Each row was made from one walk, in order. Every step used is in the known rows, and no mark comes twice. Write each row's walk.
Known rows
figav, kitan, sufef: [-11  29   3  13 -13  21  21  11  -9  17  -6  13  53   4   6  30  51  26
  20  53]
kitan, figav, mekop: [ -6  41  23   7  10  16  18  11  13  29  29 -12  61   8  27  29  41  24
   3  47]
kitan, sufef: [-20  -5   5   0  -3  -1   5   1 -21   4  14   2  34  -4 -21  40  42   7
   9  36]
figav, rokuva: [-17 -15  20   6   9   5  19   5  -5  10   2  10  22   1 -12  17  29   2
   6  -8]
kitan, figav, mekop, bugu, rokuva, sufef: [-13  44   4  19  25   1  33   1   1   6  46 -27  65   0  32  -7  64   8
   5  68]
kitan, figav: [-25  19   9  -6  -8   1  19   2  16  14  48 -18  32   6  14  22  33  -2
   1  31]
rokuva, sufef: [-22  18 -19  18  -4  -4  24  -4   5   3   9  18  -2  14  -4  -2  18  -6
  -8   9]
rokuva, sufef, kitan, figav, pobu: [ 8 36  1 22 27 26 36 15 23 20 27 29 83 38 29 -3 42 35 31 83]
mekop, bugu: [-23 -35   3 -13  -8 -12  29 -22 -20  -1  52 -10  12   4  -2  -6  21 -34
 -37   4]
bugu, rokuva: [-47  15  -5 -13  13  -6   3  -7 -12  -3  14 -33   2  -7 -25 -13  12  -2
  -5  -4]
bugu, mekop: [-48  23   2   0  -3 -12   3  -7 -37   0  17 -40 -28 -10  -8 -17  -2  -6
   9   5]
mekop, figav: [-9 18 12 -1 10  7 24 -2 -8  3 47 14 27  3 31 -3 17  7  5  8]
kitan, figav, mekop, bugu: [  0   7  29   2   8   6  34   0  -1  21  60 -21  70   6  37  21  55   0
 -16  55]
bugu, mekop, figav, pobu: [ -7  55  38   7  18  10  13   9 -25  -1  29  -4  25  10  54 -36   2  26
  37  40]
sufef, kitan, figav, pobu: [ 1 15 24 -2 27 27 25 16 15 25 38  6 87 30 21  3 34 35 24 70]
bugu, mekop, figav: [-25  45  12   6  13  -3  16   0 -35  -6  45 -21  -1 -10  36 -28   6  11
  33  16]
mekop, bugu, rokuva, figav: [ -4 -22  25 -12  16 -11  31 -14 -34  -9  34 -12  13  -1  -2 -48  23 -30
  -9   9]

Write each row's walk
[-9 24 11 30  3 10 34 15 24 15 21 17 46  7 22 26 57  9 28 38]	kitan, figav, rokuva, sufef
[ -9  75  16  24   6  22  23  18 -41   3  17  -7  49 -13  54  -5  47  48
  71  77]	bugu, mekop, figav, kitan, sufef
[ -7  61 -11  26  56  24  27  18   3  17  20 -11  84   5  14  -7  56  57
  46  76]	bugu, rokuva, sufef, kitan, figav, mekop
[ 33  20  37  15  17  13  26  13 -10  20  -8  27  32  19  17  -8  16  16
   0  16]	rokuva, figav, mekop
[ 29  25  28  21  -8  25  35  20 -16  18 -14  38  54  13  23   5  49  26
  33  57]	rokuva, figav, kitan, sufef
[-10  12  14  -2  54  19  31   2 -23  15  61 -39 100  -5  13 -11  62  30
  19  71]	sufef, kitan, figav, mekop, bugu, rokuva
[ 39 -16  45   6  16   3  42  -1 -27  13  20  20  42  17  27 -21  29  -7
 -19  23]	rokuva, figav, mekop, bugu
[ -9  27 -22  18  22  13  40   7  11  13  39  13  57  16   9   3  47  19
  32  59]	rokuva, sufef, kitan, figav
[-30  21 -35  12  39   6  21  -1 -15  -5   9  -2  25   1 -27 -32  25  25
  26  24]	bugu, rokuva, sufef, kitan
[ 15  10  26   9  10  14  36   6 -37   1  10   2  62  -4  20 -25  63   8
  28  66]	mekop, bugu, rokuva, figav, kitan, sufef
[ -6  51  14  40  25   5  30  12 -29  -9  14  14  12 -10  46 -23  29  24
  60  25]	bugu, mekop, figav, rokuva, sufef
[-23   2  16  -7  28  -1  17 -11 -26   2  29 -35  40  -7   0 -16  36   2
 -22  19]	figav, mekop, bugu, rokuva
[-43 -18   0 -18  10 -15  17 -22 -25  -9  44 -40  13 -12 -14 -25  26 -25
 -24   4]	mekop, bugu, rokuva
[-32  43 -26  12  41   9  25   7   4   4  38 -16  55   3  -2 -18  48  30
  44  60]	bugu, rokuva, sufef, kitan, figav
[ 20  13   2  36  50  27  50  19 -10   4  24  57  71   8  31 -10  51  44
  57  32]	mekop, figav, rokuva, sufef, kitan
[16 13 -2 26 35 19 55  6 -5 20 54  9 97 17 35  0 67 26 15 83]	rokuva, sufef, kitan, figav, mekop, bugu
[  0  37   4  42  55  17  40  18 -43  -5  19  24  40  -8  35 -35  35  46
  84  42]	bugu, mekop, figav, rokuva, sufef, kitan
[-20  23  25  -5  26   3  24  -2  -8  12  57 -47  69  -8  25  -2  54   7
  -3  57]	kitan, figav, mekop, bugu, rokuva
[ -1 -16  18   0  10   3  29  -9 -19  13  31  -6  44   6  11   5  31  -5
 -33  19]	figav, mekop, bugu
[-14  28  35  18  24   6  20  11 -39  -1  26  -6  18 -18  37 -16  22  23
  55  14]	bugu, mekop, figav, rokuva
